Each row was made from one path, in order. Every step used is in the known rows, and no mark comes twice. Write each row's path.
Known rows
senu-susez: [-0.11  0.10  0.05  0.20 -0.09  0.00 -0.06 -0.10 -0.19 -0.11 -0.05 -0.04
 -0.04  0.10 -0.06 -0.06 -0.16  0.07 -0.05 -0.02 -0.03 -0.23  0.00  0.35
  0.01  0.06  0.00]
senu-nive: [ 0.04  0.12 -0.02  0.12 -0.10 -0.03 -0.14  0.05 -0.37 -0.12 -0.09  0.00
 -0.18 -0.04 -0.03  0.00 -0.23  0.15 -0.01 -0.13  0.04 -0.07  0.07  0.09
 -0.05 -0.12 -0.04]
gidob-senu-rokufu-bera-kigo: [ 0.02 -0.04 -0.04  0.07 -0.03 -0.10  0.12 -0.08  0.07  0.07  0.04  0.05
 -0.11 -0.17 -0.04  0.00  0.08 -0.11  0.06  0.07 -0.02  0.30  0.04 -0.02
  0.07 -0.02 -0.06]
susez-senu-kiguz: [ 0.05  0.13 -0.02  0.03  0.02  0.01 -0.11 -0.11 -0.05 -0.08 -0.08 -0.03
 -0.09 -0.02  0.05  0.02  0.09  0.16 -0.04 -0.12  0.01  0.18  0.05  0.23
 -0.05  0.01 -0.05]
bera-kigo-zekubut-rokufu: [-0.09 -0.06  0.07  0.40 -0.02  0.11 -0.05 -0.02 -0.10  0.00 -0.14 -0.04
 -0.01  0.11 -0.03 -0.01 -0.02 -0.11  0.09 -0.21  0.05  0.05 -0.05  0.02
 -0.03  0.13 -0.02]
luzuf-kiguz-senu-kigo-bera: [ 0.01 -0.04  0.07 -0.10  0.03  0.04  0.18 -0.03  0.07  0.16  0.06  0.02
  0.09  0.05  0.17  0.03 -0.12  0.00  0.08  0.29 -0.05  0.07  0.06  0.13
  0.00 -0.08 -0.09]
zekubut-gidob-senu-kigo-bera: [-0.02 -0.14  0.05 -0.07  0.02  0.04  0.08  0.20  0.36  0.00  0.13 -0.03
 -0.08  0.07  0.01 -0.09  0.01 -0.09  0.13  0.25 -0.06 -0.10 -0.04 -0.34
  0.12 -0.02  0.06]
nive-senu-kigo-zekubut-gidob: [-0.06 -0.19  0.00  0.02  0.12  0.01  0.01  0.13  0.18 -0.04  0.07  0.03
 -0.02  0.07  0.13 -0.03  0.00 -0.01  0.00  0.08 -0.06 -0.23 -0.08 -0.29
 -0.06  0.09  0.03]
kigo-zekubut-rokufu-bera-gidob-senu-susez: [-0.09 -0.08  0.00 -0.22  0.03  0.02  0.00 -0.02  0.23  0.00  0.08 -0.01
  0.20  0.09 -0.14 -0.10  0.16 -0.14 -0.08  0.00  0.00 -0.26 -0.06  0.46
  0.13  0.18  0.16]
kiguz-senu: [-0.01  0.13  0.09  0.04 -0.06 -0.05  0.02 -0.12 -0.15  0.07 -0.13 -0.05
 -0.22 -0.16  0.02  0.08 -0.13  0.10  0.05 -0.01  0.00 -0.05 -0.01 -0.13
 -0.08 -0.02 -0.14]
nive-senu-kigo-bera-gidob: [ 0.05 -0.08 -0.01 -0.08  0.08  0.03  0.19  0.16 -0.01  0.18 -0.01  0.06
  0.07  0.07  0.10 -0.08 -0.09  0.01  0.06  0.16 -0.22 -0.37 -0.08 -0.46
 -0.01 -0.02  0.03]
kigo-zekubut-rokufu-bera: [-0.14 -0.07  0.05  0.15 -0.05  0.00 -0.01  0.00 -0.10 -0.03 -0.04 -0.02
  0.02  0.16 -0.03  0.01  0.27  0.02 -0.07 -0.23  0.08 -0.13  0.02  0.42
  0.04  0.18  0.05]
luzuf-kiguz: [ 0.00 -0.02  0.11  0.16  0.00  0.03  0.09 -0.13 -0.05 -0.10  0.05 -0.02
 -0.03  0.16  0.01  0.03 -0.04  0.02  0.04 -0.01  0.04  0.10  0.08  0.20
 -0.07 -0.11 -0.06]
susez-senu: [ 0.05  0.12  0.03  0.17 -0.05  0.00 -0.02 -0.12 -0.19  0.00 -0.08 -0.07
 -0.13  0.05  0.09 -0.01  0.08  0.17  0.02 -0.08  0.03  0.04 -0.01 -0.06
 -0.09  0.06 -0.03]
kiguz-senu-rokufu-zekubut: [-0.06  0.04 -0.05 -0.12  0.03 -0.09 -0.12 -0.03 -0.05  0.03 -0.08  0.00
  0.02 -0.20 -0.06  0.15 -0.14  0.07  0.07 -0.06  0.03  0.23  0.04  0.02
 -0.10 -0.06 -0.11]
kigo-zekubut-gidob: [-0.05 -0.06  0.06  0.16 -0.02  0.05 -0.11  0.12  0.09 -0.20  0.04 -0.01
 -0.01  0.16 -0.01  0.01  0.01 -0.01 -0.02 -0.16  0.06 -0.22 -0.07 -0.11
 -0.06  0.08  0.01]
kigo-zekubut-rokufu-bera-gidob-senu-nive: [ 0.03 -0.07 -0.05 -0.28  0.02  0.01 -0.06  0.09  0.10 -0.02  0.05  0.01
  0.10 -0.01 -0.12 -0.06  0.11 -0.08 -0.05 -0.09  0.05 -0.13 -0.02  0.28
  0.09  0.04  0.13]
susez-senu-kiguz-luzuf: [ 0.03  0.11  0.00 -0.06  0.05 -0.04 -0.15 -0.12 -0.57 -0.05 -0.12  0.03
 -0.21  0.00  0.09  0.05  0.05  0.12 -0.07 -0.06  0.00  0.09  0.07  0.08
  0.08 -0.11 -0.04]
susez-senu-rokufu: [ 0.04  0.07 -0.07  0.06  0.00 -0.07 -0.06 -0.08  0.00 -0.01 -0.01 -0.02
 -0.08 -0.09  0.13 -0.01  0.04  0.11  0.08 -0.10  0.05  0.16 -0.01  0.10
 -0.05  0.01 -0.06]
kigo-zekubut-susez-senu-rokufu-bera-gidob: [ 0.04  0.02 -0.10 -0.10  0.03  0.02  0.01  0.05  0.30  0.00  0.08  0.04
  0.30  0.01  0.07 -0.01  0.20 -0.07 -0.18 -0.17  0.10 -0.11 -0.08  0.12
 -0.01  0.07  0.11]
nive-senu-rokufu: [-0.01 -0.05 -0.06 -0.01  0.08 -0.11  0.01 -0.06 -0.01  0.05  0.04  0.05
 -0.21 -0.12  0.07 -0.01 -0.05  0.00  0.11 -0.07 -0.04 -0.09  0.01 -0.12
 -0.12 -0.04 -0.04]
susez-senu-rokufu-zekubut: [-0.01  0.03 -0.10  0.01  0.04 -0.03 -0.16 -0.03 -0.10 -0.04 -0.02 -0.03
  0.11  0.00  0.02  0.05  0.07  0.14  0.04 -0.13  0.07  0.32  0.04  0.10
 -0.11  0.02  0.00]
rokufu-zekubut-susez-senu: [-0.05  0.06  0.00  0.10  0.02  0.10 -0.13 -0.06 -0.03 -0.03 -0.05 -0.11
  0.13  0.18 -0.07  0.07  0.11  0.06 -0.07 -0.15  0.14  0.19  0.06 -0.06
 -0.15  0.03  0.13]
luzuf-kiguz-senu: [ 0.02  0.04  0.10 -0.05  0.02 -0.02  0.08 -0.20 -0.06  0.02  0.03 -0.03
 -0.05 -0.03  0.05  0.07 -0.12  0.00  0.07  0.10  0.04  0.11  0.07  0.11
 -0.08 -0.12 -0.12]
rokufu-bera-kigo-zekubut-gidob-senu-kiguz-luzuf: [-0.02 -0.10  0.00  0.00  0.02 -0.04 -0.05  0.01 -0.52 -0.09  0.02  0.10
 -0.01  0.04 -0.08  0.02  0.12 -0.17 -0.14  0.03 -0.02  0.10  0.07 -0.16
  0.22 -0.05  0.01]
bera-kigo-zekubut-susez-senu-gidob: [ 0.05  0.03 -0.05  0.18 -0.01  0.18 -0.05  0.04  0.15  0.04  0.01 -0.01
  0.09  0.09  0.13  0.00  0.00 -0.06 -0.09 -0.11  0.06 -0.06 -0.04 -0.16
 -0.13  0.12  0.05]

Write each row's path
[-0.11 -0.06  0.06  0.21  0.01  0.12  0.07  0.14  0.56 -0.01 -0.05  0.02
  0.03  0.09  0.15  0.07  0.04 -0.01 -0.13  0.00  0.06 -0.06 -0.07  0.21
 -0.04  0.10  0.03]
senu-kigo-zekubut-susez
[ 0.00 -0.04 -0.03 -0.11 -0.03 -0.14  0.11 -0.05  0.26  0.03  0.10  0.05
 -0.18 -0.16 -0.02  0.02  0.16 -0.03  0.03  0.06  0.01  0.17  0.06  0.20
  0.06 -0.02 -0.02]
gidob-senu-rokufu-bera
[ 0.02  0.09 -0.06 -0.20 -0.03 -0.17  0.06 -0.03 -0.20  0.05 -0.05  0.05
  0.13 -0.29 -0.07  0.06 -0.08  0.01 -0.02 -0.02 -0.06 -0.03 -0.05 -0.14
  0.09 -0.11 -0.15]
kiguz-senu-rokufu-bera-gidob
[-0.03 -0.05  0.05 -0.13  0.01 -0.05  0.10 -0.04 -0.03  0.01 -0.01 -0.06
  0.04 -0.01 -0.23 -0.07  0.20 -0.09  0.04 -0.04 -0.01 -0.08 -0.04 -0.05
  0.19 -0.03  0.06]
zekubut-rokufu-bera-gidob-senu
[ 0.01 -0.08  0.06 -0.04 -0.01  0.06  0.20  0.11  0.48  0.19  0.03  0.02
 -0.19  0.03  0.12 -0.02  0.05  0.01  0.10  0.29 -0.10 -0.01  0.00  0.00
  0.03  0.05  0.03]
gidob-senu-kigo-bera
[ 0.05 -0.06 -0.06  0.09 -0.08 -0.01 -0.06  0.08 -0.32 -0.09  0.07  0.04
  0.08  0.01 -0.08 -0.07  0.00 -0.10 -0.08 -0.01  0.03  0.07  0.05 -0.15
  0.07  0.02  0.04]
rokufu-bera-kigo-zekubut-gidob-senu-nive
[-0.04  0.04  0.06 -0.05 -0.03  0.00  0.01 -0.14  0.29  0.00  0.06 -0.04
 -0.20 -0.01 -0.06 -0.06 -0.07 -0.02  0.03  0.17 -0.02 -0.09  0.01  0.30
 -0.01  0.07  0.06]
gidob-senu-susez
[-0.02 -0.12  0.07 -0.02  0.04  0.07  0.13  0.09  0.75  0.07  0.02  0.03
 -0.18 -0.03  0.14  0.05  0.09  0.01  0.01  0.21 -0.02  0.10 -0.05  0.20
 -0.05  0.12  0.00]
gidob-senu-kigo-zekubut
[ 0.02 -0.02  0.04  0.07 -0.02  0.08  0.18  0.26  0.05  0.08 -0.09  0.04
  0.18  0.12  0.04 -0.03 -0.11  0.05  0.02  0.10 -0.18 -0.26 -0.11 -0.24
  0.10 -0.04 -0.02]
senu-kigo-bera-gidob
[-0.07  0.06 -0.02 -0.09  0.10  0.05 -0.23 -0.07 -0.37 -0.06 -0.09 -0.02
  0.06  0.13 -0.07  0.13  0.09  0.02 -0.15 -0.12  0.11  0.21  0.13  0.04
 -0.01 -0.12  0.12]
rokufu-zekubut-susez-senu-kiguz-luzuf
[ 0.03  0.03 -0.01  0.11 -0.04  0.06  0.08  0.08 -0.03  0.15 -0.05 -0.02
  0.01  0.13  0.23 -0.06  0.08  0.17  0.04  0.13 -0.07 -0.02 -0.02 -0.01
  0.00  0.10  0.00]
susez-senu-kigo-bera
[-0.06 -0.08 -0.01  0.15 -0.07  0.01  0.00 -0.03 -0.20 -0.08  0.10  0.01
  0.18  0.12 -0.11 -0.11  0.05 -0.15 -0.11  0.07 -0.02 -0.04  0.01  0.03
  0.11  0.15  0.07]
rokufu-bera-kigo-zekubut-gidob-senu-susez
[ 0.06  0.17 -0.02 -0.10 -0.08 -0.07 -0.13 -0.05 -0.34  0.02 -0.11 -0.02
 -0.21 -0.25  0.01  0.04 -0.31  0.13  0.03 -0.01  0.03 -0.05  0.05 -0.03
 -0.06 -0.12 -0.11]
kiguz-senu-nive
[ 0.06 -0.05 -0.04 -0.27  0.11 -0.01  0.00  0.09  0.40 -0.04  0.03  0.02
  0.14 -0.11 -0.20  0.06 -0.07 -0.07  0.08  0.01 -0.05  0.15 -0.07 -0.21
 -0.02 -0.12  0.02]
bera-gidob-senu-rokufu-zekubut
[ 0.11  0.03  0.08 -0.12  0.03  0.03  0.13  0.01  0.34  0.00 -0.02 -0.02
 -0.08 -0.07 -0.13 -0.01 -0.05 -0.04  0.06  0.06 -0.08 -0.10 -0.11 -0.34
 -0.01 -0.10 -0.01]
bera-gidob-senu
[ 0.13  0.06 -0.04 -0.21 -0.06 -0.08  0.08  0.06 -0.22 -0.03  0.02  0.03
  0.06 -0.09 -0.17 -0.04 -0.02  0.02 -0.10  0.03 -0.06 -0.08  0.01 -0.13
  0.11 -0.14  0.02]
rokufu-bera-gidob-senu-nive
[ 0.05  0.02  0.02 -0.24  0.04  0.01  0.05 -0.09  0.03  0.01  0.13  0.01
 -0.01 -0.04  0.06  0.08 -0.15  0.03  0.03  0.13 -0.01 -0.04  0.07  0.08
 -0.08 -0.14 -0.12]
luzuf-kiguz-senu-gidob
[ 0.11 -0.02 -0.02 -0.26  0.03  0.02  0.12  0.15  0.38  0.15  0.08  0.06
  0.03 -0.04 -0.02 -0.07 -0.06 -0.10  0.16  0.07 -0.11 -0.22 -0.07 -0.21
  0.03 -0.08  0.05]
kigo-bera-gidob-senu-rokufu
[ 0.02 -0.04 -0.13  0.14 -0.02 -0.06 -0.09  0.02 -0.28 -0.08  0.08  0.02
  0.24  0.00  0.08 -0.07  0.13 -0.04 -0.03 -0.12  0.06  0.18 -0.03 -0.12
  0.06  0.10 -0.01]
susez-senu-rokufu-bera-kigo-zekubut-gidob
[ 0.02  0.10 -0.08 -0.01  0.01  0.08 -0.24  0.00 -0.21 -0.07 -0.03 -0.09
  0.15  0.10 -0.07  0.04 -0.03  0.09 -0.09 -0.15  0.17  0.18  0.11  0.03
 -0.14 -0.05  0.16]
rokufu-zekubut-susez-senu-nive
[-0.02  0.08 -0.05  0.09 -0.08 -0.16  0.05 -0.12 -0.41  0.10 -0.10  0.04
  0.01 -0.28  0.00  0.06 -0.09 -0.02  0.02 -0.02 -0.02  0.20  0.03 -0.12
  0.07 -0.05 -0.19]
kiguz-senu-rokufu-bera-kigo
[-0.04 -0.08  0.02  0.16  0.00  0.10 -0.09  0.00  0.14 -0.09  0.07 -0.02
  0.06  0.09 -0.07 -0.10 -0.15 -0.20  0.03  0.07  0.00 -0.05 -0.07 -0.11
  0.01  0.13  0.06]
bera-kigo-zekubut-gidob-senu-susez
